Known rows, with every way that one mark hangs from another:
Z500(Z186(Z387(Z476) Z739(Z806))): [-1.368  2.338 -0.508  0.548 -1.161 -0.715 -2.198  0.616  1.602  2.990
  1.189 -3.649 -1.207 -1.120  4.477  2.398  1.913  1.024  5.472 -1.892
 -2.319  0.023  0.657]
Z476(Z158 Z387): [ 4.259 -3.120  2.201 -4.442 -2.245  0.001 -2.048 -2.204  2.248  0.455
 -0.322  2.182  3.747  1.788 -4.171 -1.328 -3.832  1.197 -2.766 -0.638
 -1.401  0.986 -0.738]
Z186(Z739(Z806(Z97))): [-2.442  1.630  0.899  0.279 -2.183 -0.685  1.237  0.368  0.102  2.990
 -2.795  0.346  5.218  0.763  0.830 -5.290 -0.920  3.763 -4.014  0.379
  2.219  2.417 -1.938]
Z97(Z457): [ 2.901 -0.072  1.487 -0.956  2.704  0.320  1.570  3.142  0.752  0.224
  0.407  0.316  0.945  0.580 -2.874  1.183 -0.639 -2.035 -5.119  0.113
 -0.105  0.632  1.505]
Z186(Z387(Z476(Z158)) Z500 Z739): [ 0.978 -1.060  0.375 -1.615 -2.695  1.345 -1.442 -4.378  2.343 -0.483
  1.137 -1.054  0.599 -0.390  4.881  1.412  1.610 -1.534  2.881  0.678
 -3.827  1.416 -1.373]
Z186(Z739): [ 1.548  2.874  1.708 -1.529 -0.075 -0.300  0.408 -2.430  2.394  1.260
  0.446 -1.724  3.871  1.021  1.258  0.026  0.773  3.156 -4.909 -0.568
 -0.462  3.141  1.285]
Z186(Z387(Z476)): [ 5.275  2.531  0.513 -1.174  1.033  0.300  0.866 -0.719  1.774 -1.463
  0.662 -0.524  0.165  1.316  0.985  2.373  0.847 -0.730  0.374 -1.340
 -3.908 -1.434  2.149]
Z457(Z739(Z186 Z806(Z97))): [-3.512  0.542 -0.200  1.739 -0.456 -1.741 -0.905 -1.000 -0.743  1.894
 -2.047  2.025  2.247  1.295 -3.357 -4.538 -2.093  4.575 -0.970  0.125
  2.390  1.126 -2.097]
Z186(Z387(Z476(Z158)) Z500 Z739(Z806)): [-1.862 -1.818  0.304  0.676 -2.546  0.802 -0.967 -2.714  2.734  1.964
 -1.610  0.331 -0.128 -1.154  4.000  1.036  1.789 -1.357  3.851 -0.428
 -2.736  1.087 -2.381]
Z806(Z97): [ 2.047  1.867 -0.066 -0.692 -0.830 -0.104  1.535  0.870 -0.378  0.397
 -1.594 -0.692  5.470  1.254 -2.769 -5.340 -2.195  1.743 -5.550  0.042
  1.067  1.940 -0.460]
Z806(Z97(Z457(Z739(Z186(Z387))))): [ 0.824  0.017 -1.452 -0.762  1.375  0.485 -0.584  1.322 -3.159 -2.503
  2.230  2.118 -2.399  0.859 -2.012 -1.927 -1.459 -0.909 -0.229  1.643
  0.487 -2.149 -0.703]
Z806(Z97(Z457)): [ 2.749  0.069  0.209 -0.953  0.908  0.566  1.979  3.853 -1.732 -0.116
 -0.293 -0.033  3.676  0.851 -2.819 -4.095 -2.649 -1.485 -5.595  1.475
  1.297  0.469 -0.734]
Z97(Z457(Z739(Z186(Z500))) Z806): [-3.233 -5.177 -0.082  3.228  1.956 -0.120 -0.497 -1.149 -1.807 -2.824
 -0.694  0.857 -2.437 -0.251 -0.924  2.900  0.929 -0.551 -0.012  0.469
  5.006 -0.059  0.537]
Z500(Z186(Z387 Z739)): [ 0.165  1.868  0.460 -2.333 -1.089 -0.311 -0.980 -0.105  1.549  0.196
  2.300 -4.625 -2.164 -1.342  2.327  1.275  1.315  1.057  0.381 -0.465
 -0.913  0.997  1.498]
Z387(Z476): [ 3.992  2.906  0.499  0.176  0.999 -0.711  0.337 -0.521  2.462  0.630
  0.588 -1.538  4.045  1.594 -0.164  1.019 -0.305  1.055 -1.273 -1.322
 -2.889  1.663  1.126]
Z97(Z457 Z806): [ 2.273 -3.838  1.148  1.060  2.518 -0.070  1.503  2.758 -1.277 -3.082
 -1.153  1.211  0.654  1.394 -1.681  0.877 -0.594 -0.919 -4.223 -1.070
  2.540  1.029  1.621]
Z97(Z457(Z739)): [ 1.861  0.306  0.314 -0.242  3.228  0.953  0.405  2.014  1.693  1.960
 -0.538 -0.904 -0.179  0.083 -1.685  0.148 -0.834  2.092 -3.998  1.302
 -0.346  0.405  0.707]
Z739(Z186): [ 1.548  1.650  1.995 -1.368  0.310 -0.716 -1.276 -2.170  0.914 -2.169
  1.787  1.556  1.237  0.748 -4.514  1.558 -0.225  0.187 -3.058 -1.781
  1.382  2.102  1.517]
Z500(Z186(Z387(Z476))): [ 2.515  2.267 -0.557 -0.764 -0.127 -0.334 -1.715  0.635  1.104 -0.586
  1.884 -4.659 -1.484 -0.994  0.677  2.538  0.580 -1.042  4.142 -1.874
 -3.166 -0.510  1.574]
Z158(Z476): [ 4.347  1.101  1.817 -3.498  1.484 -0.182  3.608 -0.514  2.285  0.217
 -1.954 -1.414 -0.096  0.096 -4.258 -1.100 -0.934  3.119 -5.384 -2.222
  1.406  0.935  1.466]
Z806(Z97(Z457(Z739(Z186(Z387 Z500))))): [-2.125 -1.537 -2.315  0.473  0.082  0.196  1.306  0.312 -3.589 -1.460
  0.333  0.089 -2.554 -1.075 -1.138 -1.133 -0.258 -3.321  1.217  2.459
  2.907 -3.388 -0.908]

Rows:
[ 0.680 -4.073  0.164  1.958  3.719  0.276  0.412  1.013 -0.293 -1.704
 -2.214  0.071 -1.045  1.744 -0.539 -0.188 -1.014  2.576 -3.350  0.703
  2.217  1.473  1.171]  Z97(Z457(Z739) Z806)
[-0.751 -4.330  0.401  1.690  3.471 -0.610 -1.890 -0.632 -1.946 -3.997
  0.944  1.837 -2.449  2.020 -1.768  2.112 -0.589  0.944 -1.347 -0.505
  2.841  1.173  0.464]  Z97(Z457(Z739(Z186)) Z806)
[ 0.539  1.675 -0.592  0.317 -0.408 -0.154  0.013 -2.652  0.646 -2.899
  2.009  0.297 -1.385 -0.285  0.495  4.730  2.593 -4.056  3.943 -1.449
 -0.970 -2.220  1.766]  Z739(Z186(Z387(Z476) Z500))
[-1.212  1.814  0.118  0.048 -2.050 -0.596  2.286  0.110 -0.531  1.619
 -2.702  1.692  1.924  0.396  2.301 -3.862  0.305  2.117 -1.963  0.079
  0.380 -0.038 -0.322]  Z186(Z387 Z739(Z806(Z97)))
[-0.360  1.165  0.423 -1.241 -2.016  0.609  2.878 -2.786  1.340 -0.216
 -1.022 -1.670 -0.515 -1.284  3.391  2.334  2.883 -0.897 -1.931  0.611
  0.380 -0.778  2.352]  Z186(Z387 Z500 Z739)
[-2.131  1.679 -0.170  1.872 -1.209  0.181  2.275 -0.899  2.219  3.280
 -1.966 -0.795  0.571 -1.715  5.366  3.445  3.788 -1.766  3.546 -0.843
 -1.338 -2.400  0.960]  Z186(Z387(Z476) Z500 Z739(Z806))
[-1.154 -1.153 -0.198 -0.348 -1.759  0.155 -5.499 -0.762  2.385  1.721
  1.831 -2.835 -1.830 -1.397  3.290  0.644  0.002  0.547  6.484 -0.890
 -4.027  3.717 -2.735]  Z500(Z186(Z387(Z476(Z158)) Z739(Z806)))
[-4.942  0.038 -0.634  0.846 -3.376 -0.759  2.724  0.488 -2.834 -0.614
 -2.900  2.693 -0.087 -1.396 -2.229 -1.571  0.771 -3.088  0.966 -0.321
  4.141 -2.793  0.377]  Z739(Z186(Z387 Z500) Z806(Z97))
[-4.129  0.803 -0.802  0.919 -3.512  0.395  4.180  0.438 -0.949  2.245
 -3.996  0.025  1.623 -2.052  3.202 -3.326  1.409 -0.296 -0.954  0.878
  2.795 -1.731 -0.388]  Z186(Z387 Z500 Z739(Z806(Z97)))
[ 1.461  2.748 -0.441 -0.515 -0.559 -0.662 -2.719 -0.987  1.582 -0.065
  4.204 -5.473 -0.944 -0.645  4.941  2.903  1.302  0.588  4.260 -1.082
 -3.717  0.753  1.250]  Z500(Z186(Z387(Z476) Z739))
[-1.508 -0.083  0.119  0.485 -0.014  0.091  2.350  3.904 -2.030  2.885
 -1.071  0.901  4.056  0.432  0.743 -4.026 -1.498  0.262 -4.238  1.691
  1.604  0.798 -1.884]  Z186(Z739(Z806(Z97(Z457))))
[-0.898 -0.965  0.450  1.202  3.082 -0.446  0.743  3.374  1.671  4.268
 -3.233  0.660 -0.558 -0.132 -2.397  0.081 -0.887  2.853 -2.737  0.396
  0.273 -0.300 -0.211]  Z97(Z457(Z739(Z806)))
[ 1.578 -1.430 -0.338 -0.838 -2.108  0.856 -2.672 -4.124  0.640 -3.482
  2.479  0.806 -1.658 -0.841 -1.033  3.058  0.712 -4.075  5.083 -1.178
 -2.028  0.961 -1.101]  Z739(Z186(Z387(Z476(Z158)) Z500))
[ 0.110 -0.248 -1.281  0.125  1.489  0.006 -1.466  0.968 -2.722 -0.570
  2.581  0.776  1.458  1.208 -3.155 -2.730 -2.629  1.190 -2.298  1.666
  1.929  0.547 -1.842]  Z806(Z97(Z457(Z739(Z186))))
[ 0.784  0.067 -1.221  0.120  1.785  0.368  0.740  2.670 -1.418  1.968
 -0.915 -1.182  2.517  1.247 -2.054 -4.923 -2.524  2.348 -4.369  2.487
  0.395  0.759 -1.808]  Z806(Z97(Z457(Z739)))
[ 1.721 -0.179  0.012 -1.998 -2.071  0.967 -6.073 -2.724  2.292 -0.631
  4.584 -4.548 -1.449 -0.527  3.606  0.969 -0.424  0.668  5.841 -0.316
 -5.117  3.966 -1.858]  Z500(Z186(Z387(Z476(Z158)) Z739))
[-0.709  0.071 -0.134  0.179 -0.386  0.451  2.747  3.480 -2.008  1.341
 -0.687  2.412  0.249 -0.140  2.004 -2.840 -0.688 -1.589 -2.420  1.449
  0.819 -1.790 -1.077]  Z186(Z387 Z739(Z806(Z97(Z457))))
[-0.724 -0.088  0.406 -1.005 -1.549 -0.088  1.477 -2.204  0.243 -3.182
 -0.577  0.954 -2.739 -0.964 -2.075  4.139  2.062 -3.402 -0.253 -0.872
  1.602 -1.923  3.065]  Z739(Z186(Z387 Z500))
[ 2.299 -1.316  0.435 -1.411  0.050  0.576 -5.924 -5.461  1.729 -2.613
  3.052  1.680 -2.984  1.436 -0.171  1.119 -0.920  1.954  5.304 -0.469
 -4.894  1.676 -2.362]  Z457(Z739(Z186(Z387(Z476(Z158)))))
[-3.085  1.222  0.243  0.071 -0.985 -1.049 -0.699  1.246  1.514  2.212
 -0.285 -2.855 -2.786 -2.419  2.111  1.381  1.579  1.386  1.518 -0.705
  0.062  0.605  0.673]  Z500(Z186(Z387 Z739(Z806)))
[-2.510 -5.472 -1.099  2.424  1.861  0.311  0.585 -1.073 -2.772 -5.010
 -1.033  1.717 -5.958 -0.530  0.440  4.154  2.136 -2.729  2.203  0.724
  3.866 -2.754  1.543]  Z97(Z457(Z739(Z186(Z387 Z500))) Z806)
[-2.320 -0.604 -0.011  1.272  0.295 -0.499  0.248  3.536 -3.118  0.336
  0.290  3.557  1.325  0.270 -4.688 -2.339 -2.151 -2.440 -2.087  0.441
  3.375 -0.408 -1.870]  Z739(Z186 Z806(Z97(Z457)))
[-2.945 -0.567 -1.133  0.374 -0.653 -0.230 -0.243  5.327 -3.037  2.232
  0.496 -1.973 -1.385 -2.101  1.822 -2.736 -0.564 -1.623  1.707  1.232
  1.153 -1.091 -1.500]  Z500(Z186(Z387 Z739(Z806(Z97(Z457)))))
[-4.070 -0.998 -1.355  1.522 -1.407  0.656  4.521  3.521 -2.846  1.946
 -2.574  0.689  0.411 -2.047  2.367 -1.680  1.667 -4.010 -0.851  2.133
  2.610 -3.427 -0.936]  Z186(Z387 Z500 Z739(Z806(Z97(Z457))))
[ 2.428  1.106 -2.136  0.489  2.009  1.229 -1.414 -0.031 -2.623 -2.128
  3.936  1.170 -0.738  1.895  0.724 -0.458 -1.546 -1.542  4.068  1.028
 -2.170 -2.737 -0.909]  Z806(Z97(Z457(Z739(Z186(Z387(Z476))))))
[ 1.991  2.270 -0.182 -0.416  1.190 -0.461 -2.550 -3.745  1.789 -2.130
  2.850  0.178 -2.493  1.234  1.063  3.619  0.960  1.691  4.407 -1.343
 -3.376 -1.140  1.414]  Z457(Z739(Z186(Z387(Z476))))
[-2.450  0.917 -0.690  1.824 -0.620 -1.314  1.628  1.502  0.491  4.795
 -5.425  0.098  3.674  0.964 -1.875 -6.780 -1.828  6.620 -2.833  0.816
  1.949  1.185 -2.370]  Z457(Z739(Z806(Z97)))
[ 0.487  1.666  0.704  0.444  0.586 -1.075 -0.801 -0.920  0.714 -1.286
  1.073  3.172 -2.051  0.583 -0.635  4.428  1.181 -1.693  4.478 -3.043
 -2.406 -1.410  1.713]  Z739(Z186(Z387(Z476)) Z806)
[-0.311  0.084 -0.656  2.109  3.348  0.033 -1.750  0.569  0.215  0.009
  2.037  2.941 -4.625  0.111 -0.054  4.679  0.786 -1.457  6.174 -1.135
 -2.133 -3.291  0.530]  Z97(Z457(Z739(Z186(Z387(Z476)) Z806)))
